What can hang from each mark
q_655: q_11 q_981
q_801: q_11
q_788: q_450 q_644
q_11: q_153 q_311 q_450 q_801
q_153: q_11 q_288
q_644: q_11 q_788
q_288: q_153 q_311
q_450: q_788
q_981: q_655
q_311: q_11 q_288

Every row comes from one small tree of marks. The marks that hang from a mark follow it in brackets, in the order of their numbers. Every link used is in the known rows. Which tree was each row made from?
In the rows, zero is written as 128.
Known rows
q_288{q_153{q_11{q_450}} q_311}: [131  56 157 145 132 114 111  90  90 121 117 109 187 114 109  89  71 106
 124 162 232 161 135  96 125  84 120  97]
q_450{q_788}: [128 138 112  86 120 123 124 134 146 136 121 112 107 147 137 139 129 113
 131 153 140 124 122 129 126 109 115  93]
q_450{q_788{q_644{q_11{q_153 q_311}}}}: [133 126 131  57  91 108 117 147 173 149 102 124 117 137 134 161 125  86
 106 190 160 122 108 105 142  90  93  76]
q_981{q_655{q_11}}: [124  92  95 154 147 124 124 127 144 153 105 111 122 129 158 119 155 124
  99 115 118 148 139 142 126 160 138 124]
q_644{q_11{q_153} q_788{q_450}}: [148 149 136  79  76 103 108 145 159 139 124 126 148 118 136 177  93  81
  92 213 165 108 110  84 151 110  88  67]
q_644{q_11{q_153 q_311 q_801} q_788}: [133  96 193 103  68  90 117 152 146  78  65 137 179  89 140 191 127  95
  69 194 181 142  78  93 176 100  99  94]
q_11{q_450 q_801}: [131  99 187 105 102  99  42 103 117  75  81 111 125 119 146 158 154 150
 133 140 172 161 110 130 159 137 144 120]
q_801{q_11{q_153{q_288} q_450}}: [136 121 172 129 124 109  83 125 154  85 102 136 128  95 108 145  68 109
 106 166 150 147 126  79 147 148 164 113]
q_981{q_655}: [135 108  81 137 138 124 117 123 133 133 123 120 129 136 144  93 146 132
 107 114 103 128 119 126 128 137 140 128]
q_11{q_153{q_288{q_311}} q_450 q_801}: [122  46 251 110  84  86  40  90 136  48  19 130 187  84 139 163 136 125
 104 154 208 169 112 106 177 112 130 116]
q_655{q_11{q_153 q_801} q_981}: [116  75 152 161 147 114 114 125 137 115  57 113 136 109 180 183 200 123
  94 118 140 150 126 153 157 172 128 137]
q_311{q_288}: [118 105 166 145 120 117 123 112 115 132 106 138 169 107 113 112 112 120
 115 113 156 124 136 109 117 121 119 127]
q_450{q_788{q_644{q_11{q_311}}}}: [134 132 119  58  98 108 116 145 165 158 115 121 111 143 133 155 124  87
 114 181 160 120 111 106 134  92  96  73]
q_288{q_153{q_11{q_311 q_450 q_801}}}: [134  61 170 142 121 103 113 112  97  86 102 107 169 118 115 132  98 124
 113 163 215 170 120 106 139  92 134 108]
q_788{q_450 q_644{q_11{q_153}}}: [147 155 129  50  80 111  96 132 174 181 128 125 118 131 135 181 106  79
 108 202 158 105 115  95 137 112  81  70]
q_11{q_311 q_450 q_801}: [132  62 234 112  95  87  62 116 125  47  34 129 146 104 153 172 165 135
 110 142 188 179  99 121 182 117 138 122]
q_801{q_11{q_311}}: [128 134 147 143 139 125 146 146 138  91 115 142 120  99 116 148  85 107
 102 146 129 148 102  99 137 143 155 122]
q_788{q_644}: [131 140 117  82 113 124 110 125 161 163 121 131 104 140 129 147 135 108
 130 146 137 113 127 118 123 107 106 105]
q_788{q_450 q_644{q_11{q_153 q_801}}}: [140 149 144  47  73 106  85 126 166 160 112 120 123 124 141 199 119  88
 106 201 167 115  97 104 142 114  83  70]
q_644{q_11{q_801}}: [126 117 149 128 101 106 110 136 101 112 137 122 161 100 123 148 120 128
 105 154 154 143  90 115 144 143 125 119]
q_153{q_11{q_450 q_801}}: [137  96 137 120 125 103  94 112 110  81 124 103 142 121 113 139 111 153
 125 174 177 150 120 124 132 130 153 119]
q_11{q_311 q_801}: [115  78 204 129 105 108 129 130 119  57  49 135 158  99 148 178 164 129
 100 125 162 166  82 137 161 113 126 133]
q_11{q_311}: [128  91 174 136 121 116 149 141 137 100  81 146 150 114 136 142 138 113
 105 130 145 145 118 119 150 107 123 129]
q_288{q_153 q_311{q_11{q_801}}}: [118  54 170 159 136 113 133  85  83 107 114 101 198  96 129 114  96 111
 120 138 226 181 105 118 122  88 118 108]
q_450{q_788{q_644}}: [131 146 103  54 110 121 110 133 169 160 116 114  90 156 137 152 134  99
 132 167 148 114 120 122 123  93 100  78]
q_644{q_11}: [135 127 128 132 111 112 123 143 114 142 159 130 155 111 114 124 101 116
 109 157 142 128 115 103 136 141 122 116]
q_153{q_11}: [135 117  95 137 143 124 154 130 118 117 159 115 145 127 101 117  93 138
 122 166 148 127 133 123 110 124 143 124]
q_288{q_153{q_11{q_450 q_801}} q_311}: [124  49 171 141 125 110 101  85  81 100 102 104 191 106 115 107  86 114
 121 160 241 171 118 104 129  86 121  99]

Which tree is each row?
[128  76 176 164 129 103 149 108 127 111 114 122 200  84 110 120  95 128
  95 148 177 148 131 109 118 116 133 135] -> q_311{q_11{q_153} q_288}
[132  52 170 154 139 107 110  83  94 123 122 104 188 107 125  94  82 106
 127 148 231 176 130 101 126  87 122 101] -> q_288{q_153 q_311{q_11{q_450}}}
[144 121 149  75  86 101  76 133 166 157 115 133 126 122 122 149 119 100
 108 188 162 123 123  90 151 113 105  98] -> q_788{q_644{q_11{q_153 q_450}}}
[134 103 191 146 127 104  95 125 128  87  93 138 138  94 109 133  68 102
 102 151 177 161 118  73 145 132 157 109] -> q_801{q_11{q_311{q_288{q_153}} q_450}}
[136 120 140  88  98 107 118 143 156 160 120 141 133 121 122 152 121  92
 105 168 155 123 113  96 139 106 100  99] -> q_788{q_644{q_11{q_311}}}
[127  69 161 177 143 104 148  96  95 130 143 107 202  97 105 101  77 120
 113 131 205 157 137 101  99 102 132 118] -> q_311{q_11 q_288{q_153}}
[111  57 155 145 137 102 133  94 100  84 109 124 215  92  97 125  80 119
 114 146 206 146 121 108 106 102 137 106] -> q_153{q_11{q_801} q_288{q_311}}
[118  87 109 151 140 121 115 122 135 131  89 105 127 121 163 137 169 132
  97 113 126 158 122 150 131 163 139 126] -> q_981{q_655{q_11{q_801}}}
[140  90 156 133 133  95  93 102 116  85 132  95 145 110 137 145 125 153
 129 153 176 172 114 133 134 136 157 123] -> q_311{q_11{q_450 q_801}}
[125  72 192 127 124 102 104 137 163 135  55 116 116 122 160 177 149 102
 110 154 185 176 158 133 152 139 123 100] -> q_655{q_11{q_311 q_450{q_788}}}
[118  52 171 148 131  93 152 118 114  66  92 132 207  95 101 148  93 120
 100 147 194 152 120 107 119 100 145 113] -> q_153{q_11{q_311 q_801} q_288}
[132  78 156 138 139 108 111  94 116 117 122 117 168 106 132 104 105 121
 129 146 187 158 127 116 128 116 133 115] -> q_288{q_311{q_11{q_450}}}
[130 124 149  80  84 108  98 134 154 142 107 130 136 111 126 169 131 105
 101 178 158 127  97 106 147 114 101 105] -> q_788{q_644{q_11{q_153 q_801}}}
[125  85 112 153 137 124 125 130 155 143  84 115 131 120 158 128 158 122
  87 128 120 150 136 139 137 156 134 130] -> q_981{q_655{q_11{q_153}}}
[117  68 160 151 144 105 135  96 121 121 118 135 201  98 114 109  86 102
 123 119 184 142 141 102 108 103 129 107] -> q_153{q_288{q_311{q_11}}}
[145  76 163 120 127  89 104 111 154  99 116 106 161 112 126 135  97 123
 115 179 184 158 140 105 136 111 146 104] -> q_311{q_11{q_153{q_288} q_450{q_788}}}
[129 141 113  53  96 110 102 136 156 153 121 112 106 142 135 163 131  98
 121 180 160 121 101 115 131 101  99  73] -> q_450{q_788{q_644{q_11{q_801}}}}
[132 135 136 101  88 100 100 138 123 113 128 119 151 112 134 169 117 108
 104 175 167 126  90 102 144 120 108  85] -> q_644{q_11{q_801} q_788}
[146 164 112  52  90 111  94 128 163 192 149 122 109 141 134 173 104  81
 122 189 156 103 117  98 125 116  85  64] -> q_788{q_450 q_644{q_11}}
[131 109 168 106  82  92 116 148 129  93  94 132 167 102 139 178 123  98
  88 176 179 139  83  96 159 106 106  86] -> q_644{q_11{q_311 q_801} q_788}
[119  61 183 173 133  98 134  88  83 100 120 100 209  87 113 126  96 131
 109 128 217 172 112 114 108 106 134 120] -> q_311{q_11{q_801} q_288{q_153}}
[131  68 222  83  89  83  59 121 139  52  28 118 132 119 160 180 164 124
 112 159 197 177  94 122 181 103 130  97] -> q_11{q_311 q_450{q_788} q_801}
[146 124 140  60 104 102  50 117 163 141 104 113  89 154 140 139 131 113
 141 171 168 131 140 108 145 109 121  81] -> q_11{q_450{q_788{q_644}}}
[138  98 187  93  74  88  62 134 131  91  94 115 155 102 131 162 123 121
  95 196 181 154  94 100 175 131 122 102] -> q_644{q_11{q_153 q_450{q_788} q_801}}
[112  77 211 125  95 107 107 115 136  60  46 133 183  86 132 178 141 127
  95 139 165 153 100 124 155 115 126 133] -> q_11{q_153{q_288} q_801}
[125 134 151 141 133 125 130 135 150  91 113 140 138  91 105 148  68 105
  99 157 132 138 114  90 133 144 155 122] -> q_801{q_11{q_153{q_288}}}
[147  78 147 130 130 101 121 129 128  92 115 123 151 121 110 123  98 132
 112 178 177 147 138 106 139 113 148 118] -> q_153{q_11{q_311 q_450}}
[150 107 123 102 135  96  99 112 149 132 148  97 120 136 133 131 109 127
 135 175 174 150 134 118 123 117 142  96] -> q_311{q_11{q_450{q_788{q_644}}}}
[131  53 154 138 139  92 100  91 116 106 120 127 200 107  93  96  60 112
 125 160 212 140 158  84 111 102 143  96] -> q_153{q_11{q_450} q_288{q_311}}
[130  47 177 170 155  93  90 119 137 138  56 129 143 119 173 144 177 104
 101 108 170 150 163 116 156 159 131 120] -> q_655{q_11{q_311{q_288} q_450} q_981}
[139 128 160 111 127 108  97 139 151  87 101 129 101 113 124 150  85 103
 111 170 154 154 109  89 151 136 158  97] -> q_801{q_11{q_311 q_450{q_788}}}
[152 132 136  94  90  91  68 136 140 136 140 123 136 127 129 140  97 100
 114 189 173 120 127  79 151 120 114  75] -> q_644{q_11{q_450} q_788}
[135  85 126 155 163 106  78 117 137 155 100 111 109 138 175 142 179 118
 123 114 143 140 166 133 147 178 139 119] -> q_655{q_11{q_450} q_981}
[126  64 173 149 138  99  68 115 141 109  47 109 128 113 185 179 200 127
 101 129 158 159 137 142 172 175 137 129] -> q_655{q_11{q_153 q_450 q_801} q_981}
[140  83 173 111 115  92  93 109 141  72  99  92 147 107 142 162 129 143
 113 184 184 174 106 129 150 120 146 114] -> q_311{q_11{q_153 q_450{q_788} q_801}}
[136 126 164 109 120 107  82 128 163  88  99 128 118 104 113 150  68 102
 107 180 157 145 122  79 146 138 157  96] -> q_801{q_11{q_153{q_288} q_450{q_788}}}
[122  64 142 152 138 124 143  97  87 125 125 113 193 111 106  92  72 103
 120 154 219 155 127 103 114  81 113 103] -> q_288{q_153{q_11} q_311}
